Known rows, with every way that one mark hangs from another
{nisap dodak}: [-22.9  35.2  -2.4 -14.4  23.5  -3.5 -21.3  10.6  25.8  -8.8   8.1  35.2
 -47.2 -27.3 -15.5  13.4  -8.4 -16.4 -14.7  15.2   8.4   2.2  -2.2  -1.3
  -4.4  -2.4]
{putu {nisap {dodak zopu} fafogen {lebida dapi}}}: [-51.7  26.8   7.9  14.1  41.3  11.9   6.5   2.4  32.9  -7.8   8.4  57.5
 -43.4 -27.5 -14.7  18.7 -12.2 -25.3 -24.0   6.8 -15.7  30.4 -13.5 -15.4
  -4.4 -19.3]
{dapi lebida nalede}: [-33.1  19.9   4.7 -28.0  34.3 -10.2 -31.5 -21.1  17.4  13.2  24.3  -0.4
 -45.0 -30.7   0.3  -3.9  -5.9  -7.2   8.7  -3.0  38.6  41.5 -10.1  -4.6
 -17.5  -4.1]
{fafogen {nisap {dodak zopu} lebida}}: [-43.8  20.8  12.1  -4.2  36.0   2.7  -0.4  13.7  12.9  -3.9  16.9  41.4
 -33.4  -5.9  -7.6  21.8  -5.0 -25.5 -24.5   1.2   5.8   6.0  12.2   6.4
   4.8  -7.6]
{gimo {muvovit {lunupov dedule}}}: [-21.1   1.2   6.1 -44.0   1.8  -6.3 -18.6  15.6  24.6 -13.8  12.4  27.3
 -35.7 -62.3  -6.3  13.6  -3.9 -21.9 -18.4   4.4  -4.2  15.9 -11.8  -2.2
 -13.5 -18.3]
{lebida {dapi nalede}}: [-30.5  24.9 -12.9  -8.6  20.1   4.0 -30.2 -26.0   1.8   8.7  18.4  34.5
 -38.6 -31.8  -3.9   3.6  17.6  -5.9  -2.6  16.0  23.6  37.4 -19.9 -15.6
 -14.3  -9.2]
{dedule lunupov {nisap {dodak zopu}}}: [-11.9  35.9   6.4  -7.6  14.5 -12.3  -9.9  20.2  46.8  10.5  20.1  54.5
 -50.9 -19.6   4.6  19.6  -6.6 -25.8  -8.6   8.4  36.5  17.5  19.7  13.6
  12.8 -16.8]
{fafogen {nisap {dodak zopu} {lebida dapi}}}: [-48.1  22.2   2.6  -1.6  37.4   7.5  -6.9   6.0  10.4  -2.0  17.2  57.7
 -31.6  -9.2 -14.0  24.7   5.5 -25.9 -20.8   8.8   9.7  15.7   7.1  -1.4
   6.4 -20.4]
{dedule {nisap lebida}}: [-24.5  27.8   9.0   2.4   3.0  -3.2   0.3  -5.2  34.1  27.0  10.5  28.7
 -30.2 -23.6  15.3  16.3  -6.9 -30.9 -14.0  -8.2  23.8  18.4  -1.6   0.1
   6.8  13.2]
{nisap dodak fafogen {lebida dapi}}: [-47.8  32.4  -0.3  11.1  44.1   9.0  -3.1   3.3  33.5   1.4   1.6  82.8
 -41.6 -23.7 -21.3  24.7  -1.2 -43.3 -33.5  20.6   2.5  15.9 -36.8 -12.7
 -10.0 -27.0]
{fafogen {nisap dodak lebida}}: [-49.2  23.0   5.5   1.2  45.0  -2.4  -5.3   7.8  21.4   2.3  13.9  41.6
 -29.0 -10.0  -6.0  22.2   0.5 -29.2 -25.0  -0.9   7.3   3.4   7.1   2.9
  -6.3  -2.4]
{putu {nisap {dodak zopu} fafogen lebida}}: [-48.4  23.4  16.4  10.2  42.5   5.8  12.3  11.6  34.0  -7.3   6.4  42.5
 -44.7 -24.5  -9.2  15.2 -18.7 -25.8 -26.9  -2.9 -19.0  20.2  -7.0  -7.8
  -5.6  -5.6]
{lunupov dedule}: [ -1.9  10.9  -9.5 -15.8  10.7  -5.1 -11.4   2.2   2.2  -3.5   1.7  34.9
 -24.0 -45.4   5.9  19.7  -3.2 -25.2 -21.0  13.3  11.3  12.1  -4.5  -6.5
 -17.2   5.0]
{dedule lunupov {nisap dodak}}: [-15.2  36.5  -0.1   0.9  26.2 -15.9 -15.5  16.0  55.6  15.9  16.8  54.2
 -47.0 -22.2   6.7  18.8  -0.3 -28.8  -8.8   7.9  34.7  11.8  14.6  11.3
   5.3 -13.3]
{dedule lunupov {nisap fafogen}}: [ -9.1  26.7   6.5   2.6  28.5 -11.5  -0.1  12.3  50.2  26.0   8.8  54.5
 -30.0 -23.8   4.9  21.1   5.6 -39.4 -18.9   2.1  41.2  21.6  -2.0   6.9
  -5.6  -4.2]
{putu nisap}: [-26.8  18.0   2.4  -0.6  24.0  -0.3  -7.1  -3.1  29.5  -2.3  10.6   4.5
 -34.5 -31.5  -1.7  11.8   0.0  -6.1 -10.9  -7.8  -2.1  24.3   5.6  -7.6
 -13.6  14.3]
{muvovit {lunupov {dedule {nisap {dodak zopu} fafogen}}}}: [-21.2  14.0  -6.8 -23.3   8.1  -9.4  -5.4  26.9  25.2 -17.2  -3.8  47.5
 -27.5 -44.6   0.4  15.0 -15.0 -44.4 -25.3   2.7   4.2  18.1  12.1   3.6
  15.4 -23.8]
{dodak zopu}: [ -6.2  23.0  10.7 -30.3  -8.0   4.7  -8.5   7.0   5.6  -3.7   9.0  18.8
 -37.3 -21.9  -7.6  13.0  -4.2 -11.9  -9.3  11.4  17.5  14.3  -1.7   6.7
   2.4   7.2]
{gimo {muvovit {lunupov {dedule {nisap dodak}}}}}: [-21.0   8.7   2.6 -35.4   5.9  -9.0 -20.2  19.7  36.0 -11.2  14.0  35.1
 -39.3 -62.5  -6.0  13.8 -14.7 -24.0 -18.6   2.6  -6.2  11.6   1.1  -2.3
   0.4 -23.8]
{muvovit {lunupov {dedule {nisap {dodak zopu}}}}}: [-20.9  13.1  -8.6 -25.0  -2.3 -11.4  -9.1  24.2  24.1 -14.2   1.0  39.1
 -34.1 -45.0   7.1  13.0 -13.9 -36.3 -18.1   1.9   6.7  16.2  20.5   5.1
  20.4 -19.6]
{dedule nisap}: [ -8.1  32.0   0.6  -8.9   2.7  -4.8 -12.7  -1.5  29.3  16.5   9.1  19.5
 -24.1 -28.5   5.0  12.8  -6.3 -23.4  -7.6  -2.1  27.3  15.3   9.3   1.0
   7.2  15.0]
{zopu dodak}: [-13.6  29.4  -5.8 -19.3  14.0   9.0 -18.0   2.1   9.1   3.5   6.7  18.9
 -43.5 -31.5 -23.1  -7.0   2.9 -18.8  -6.5   7.4  21.6 -12.5  -6.3  -1.6
 -11.8  -2.9]
{dedule lunupov {nisap {dodak zopu} fafogen}}: [-12.2  35.3   9.3  -1.3  29.4  -9.5  -2.6  27.4  49.6  10.2  11.1  68.5
 -43.2 -21.1  -1.8  22.0 -11.6 -36.7 -19.9  10.3  31.5  18.6   6.7   9.3
   6.3 -20.7]

Rows
[-13.0  21.8  -3.3   1.3  18.3  -3.2   8.0  12.4  17.7   2.5  -2.3  65.8
 -26.1 -44.0   7.0  21.7 -25.4 -44.3 -30.6   8.3   4.8  13.7  -0.5  -6.4
   3.8 -11.0] : {lunupov {dedule {nisap {dodak zopu} fafogen lebida}}}
[-30.0   6.7  -3.0 -10.2  10.6  -8.3   3.1  14.8  30.1  -0.1  -4.5  44.2
 -21.8 -45.2  15.3  16.8  -4.7 -52.4 -29.6  -6.4   6.6  20.8  -2.7   1.3
   4.7 -12.2] : {muvovit {lunupov {dedule {nisap fafogen lebida}}}}
[-34.2  31.8   9.1  10.2  26.6 -13.6  -3.2  12.1  59.0  24.6  19.0  61.8
 -51.2 -18.1  17.1  23.2  -3.5 -39.7 -15.9   2.4  31.3  15.1   2.1   9.9
   6.0 -13.9] : {dedule lunupov {nisap dodak lebida}}
[-15.8  36.1   3.6   6.7  39.6 -13.2  -4.8  21.5  57.2  14.3   8.9  68.5
 -40.4 -25.5  -4.0  22.9  -5.3 -41.0 -21.2   6.9  32.8  13.6   1.8   6.5
  -1.6 -16.2] : {dedule lunupov {nisap dodak fafogen}}
[-41.6  38.5  -4.9  17.3  37.8   2.1  -4.4  -7.3  34.7  19.6   9.7  67.3
 -35.5 -28.4  -0.1  11.9 -10.5 -36.4 -22.9   7.0  14.7  26.2 -15.0 -14.9
   4.4 -17.3] : {dedule {nisap dodak fafogen {lebida {dapi nalede}}}}
[-27.0  25.0   4.1 -15.9  34.5  -0.5 -13.6  18.2   8.2 -12.6  15.1  34.1
 -29.2 -11.3 -18.5  18.3  -2.4 -15.0 -17.4   6.9   8.8   4.7  23.0   6.9
   2.5  -6.9] : {fafogen {nisap {dodak zopu}}}
[-38.8  22.5   6.0   6.3  28.6  12.7   3.4  -8.0  23.7  13.0   2.1  65.8
 -30.2 -24.2 -10.6  25.8   9.2 -45.4 -31.0  14.4  14.2  25.6 -43.8 -12.9
 -16.7 -10.3] : {nisap fafogen {lebida dapi}}
[-18.6  10.3   5.9 -42.6  -1.8  -7.3 -15.7  24.1  29.5 -15.1  14.0  36.0
 -39.4 -60.0  -6.6  12.6 -17.7 -22.9 -15.8   4.4  -5.2  14.2   6.1   1.9
   5.5 -28.1] : {gimo {muvovit {lunupov {dedule {nisap {dodak zopu}}}}}}
[-35.8  24.2   5.2  18.5  38.8  -5.9   2.6  -6.9  45.5  36.7  17.5  73.5
 -37.1 -20.5  15.3  19.9  12.9 -43.2 -18.8   5.7  42.1  41.3 -20.6  -4.8
  -6.7 -19.3] : {dedule lunupov {nisap fafogen {lebida {dapi nalede}}}}
[-11.0  16.6  -3.3   5.1  17.5  -3.3   7.7   3.1  19.7  13.8  -3.5  55.6
 -15.4 -44.2  16.4  23.1 -13.1 -44.2 -31.9   1.7  12.3  17.8  -6.9  -8.8
  -8.4   4.6] : {lunupov {dedule {nisap fafogen lebida}}}
[-42.5  32.9   6.4   1.3  30.4  15.0   3.9   9.0  21.1  -4.9   2.6  83.7
 -46.0 -21.5 -21.8  24.0  -8.0 -40.1 -31.0  25.6   2.8  18.2 -30.3  -9.5
   1.0 -31.6] : {nisap {dodak zopu} fafogen {lebida dapi}}
[-26.1  22.5  13.5   8.0  15.0 -11.5   2.9   4.2  52.6  35.0  17.9  47.3
 -41.1 -16.2  25.3  23.3   8.1 -39.7 -14.0  -3.8  41.1  22.7  -0.5  10.6
  -0.2  -1.8] : {dedule lunupov {nisap lebida}}
[-31.5  33.7   6.6   8.1  17.3  -4.1  -3.5  10.9  48.7  20.3  22.0  79.4
 -53.5 -14.4   9.9  26.0   2.3 -36.4 -12.0   9.9  35.5  26.1   3.3   6.4
  14.8 -34.0] : {dedule lunupov {nisap {dodak zopu} {lebida dapi}}}
[-56.0  22.2   2.3   0.6  42.0   4.2 -10.2  -1.3   3.4   1.4  24.3  53.5
 -37.3  -8.1  -6.5  14.4   6.1 -19.6 -17.9   8.4   7.3  22.2   5.6  -6.0
   1.4 -23.1] : {fafogen {nisap {dodak zopu} {lebida {dapi nalede}}}}
[-58.9  23.1  -3.6   8.9  54.8   1.4 -14.6  -6.9  10.8   6.6  22.1  52.1
 -33.6 -11.0  -6.3  15.4  10.4 -21.6 -19.5   7.0  10.3  20.3   1.0  -7.6
  -6.9 -16.8] : {fafogen {nisap dodak {lebida {dapi nalede}}}}
[-25.8  23.3  15.9  10.7  29.7  -9.6  11.1   9.4  55.3  33.6  10.6  63.3
 -34.5 -18.2  16.2  25.5   4.7 -49.2 -25.4  -3.2  37.4  25.0 -14.1   5.4
  -7.0  -4.0] : {dedule lunupov {nisap fafogen lebida}}
[-15.9  22.7  -6.7   6.4  28.3  -6.0   4.4   7.9  23.8   7.6  -0.5  67.1
 -22.9 -43.7   9.7  22.7 -22.1 -45.4 -33.6   7.4   5.1  10.9  -3.7  -8.6
  -3.2  -4.8] : {lunupov {dedule {nisap dodak fafogen lebida}}}
[ -1.4  25.3 -16.2  -6.4  15.6  -8.4 -12.9   6.7  19.3  -1.4   2.9  46.9
 -25.5 -47.5   8.5  19.1 -19.5 -28.2 -19.6  10.4  11.4   9.6  14.5  -7.6
   0.1  -4.1] : {lunupov {dedule {nisap dodak}}}
[-36.1  34.2   1.3  21.3  43.4  -6.2   0.4   9.8  61.3  24.1  14.0  91.7
 -43.7 -21.2   1.8  28.3   3.7 -50.3 -25.8  10.9  33.4  26.5 -13.2  -1.1
   0.0 -33.6] : {dedule lunupov {nisap dodak fafogen {lebida dapi}}}
[-14.2  18.0 -10.6   8.1  19.9   0.6   1.5  -4.2  16.1  13.1  -1.7  68.7
 -15.4 -45.5  10.5  27.6  -7.7 -44.3 -28.9  10.1  15.9  24.0 -11.2 -14.7
  -6.1  -7.0] : {lunupov {dedule {nisap fafogen {lebida dapi}}}}
[-18.9   3.9   6.9 -34.3   8.2  -7.8  -9.9  17.5  32.2  -5.6   7.1  37.4
 -26.0 -62.7  -5.7  14.5 -10.8 -31.3 -23.1  -0.5   0.3  17.6  -9.0  -4.4
  -8.0 -19.8] : {gimo {muvovit {lunupov {dedule {nisap fafogen}}}}}
[-44.3  31.5  -3.7  17.5  34.1 -11.3 -12.9  -2.6  50.0  28.1  26.4  72.6
 -53.9 -19.7  15.5  16.3   6.5 -32.1 -11.4   8.7  34.9  31.4  -3.6  -0.8
   4.6 -28.3] : {dedule lunupov {nisap dodak {lebida {dapi nalede}}}}
[-49.2  19.5   2.3   9.0  36.7   8.3  -0.7 -17.0  14.9  17.3   8.6  59.0
 -33.9 -24.9  -3.0  14.0  12.2 -35.9 -26.6  11.8  14.2  36.5 -44.5 -16.3
 -19.5 -10.6] : {nisap fafogen {lebida {dapi nalede}}}
[-34.5  39.0  -5.4   8.3  16.3   0.6 -11.9  -4.3  40.0  17.3  11.4  57.5
 -37.6 -27.1   1.5  19.8  -7.6 -33.2 -13.8   6.2  18.1  16.3  -0.5  -6.1
  14.5 -14.5] : {dedule {nisap dodak {lebida dapi}}}
[-30.1  30.2  12.8   4.2  16.2  -9.3   3.9  19.0  50.1  19.8  19.4  62.1
 -54.8 -14.7  16.2  21.6  -7.7 -36.0 -14.3   3.6  31.5  17.2   8.0  14.2
  14.2 -20.4] : {dedule lunupov {nisap {dodak zopu} lebida}}
[-39.1  29.6  13.8 -10.1  11.2   3.8  -0.9  10.6  22.1  -3.4  12.0  44.0
 -56.4 -16.7  -3.3  16.9 -16.3 -27.7 -19.8  12.4   0.8   7.1 -11.7   3.4
   7.0  -8.2] : {nisap {dodak zopu} lebida}
[-37.5  34.8   0.3  15.3  27.5  -6.7  -9.1   5.6  57.6  24.3  21.3  78.5
 -49.6 -18.7  11.0  26.5   6.8 -38.8 -14.5  10.0  36.6  24.4  -2.0   2.5
   7.1 -30.3] : {dedule lunupov {nisap dodak {lebida dapi}}}
[-21.0  15.4 -15.6   7.0  13.1  -4.7  -6.0 -17.2   7.4  19.8   9.9  51.3
 -24.2 -47.6  24.8  13.7  -3.9 -29.0 -16.9   5.3  18.9  32.1  -4.7 -16.6
  -4.4  -4.9] : {lunupov {dedule {nisap {lebida {dapi nalede}}}}}
[  3.5  19.5  -9.1  -4.0  16.2  -5.0  -0.3   4.6  14.1   6.0  -4.0  50.6
 -11.3 -48.7   7.3  21.3 -14.4 -36.7 -26.2   5.8  15.2  15.8   2.6  -9.2
  -8.4   4.0] : {lunupov {dedule {nisap fafogen}}}
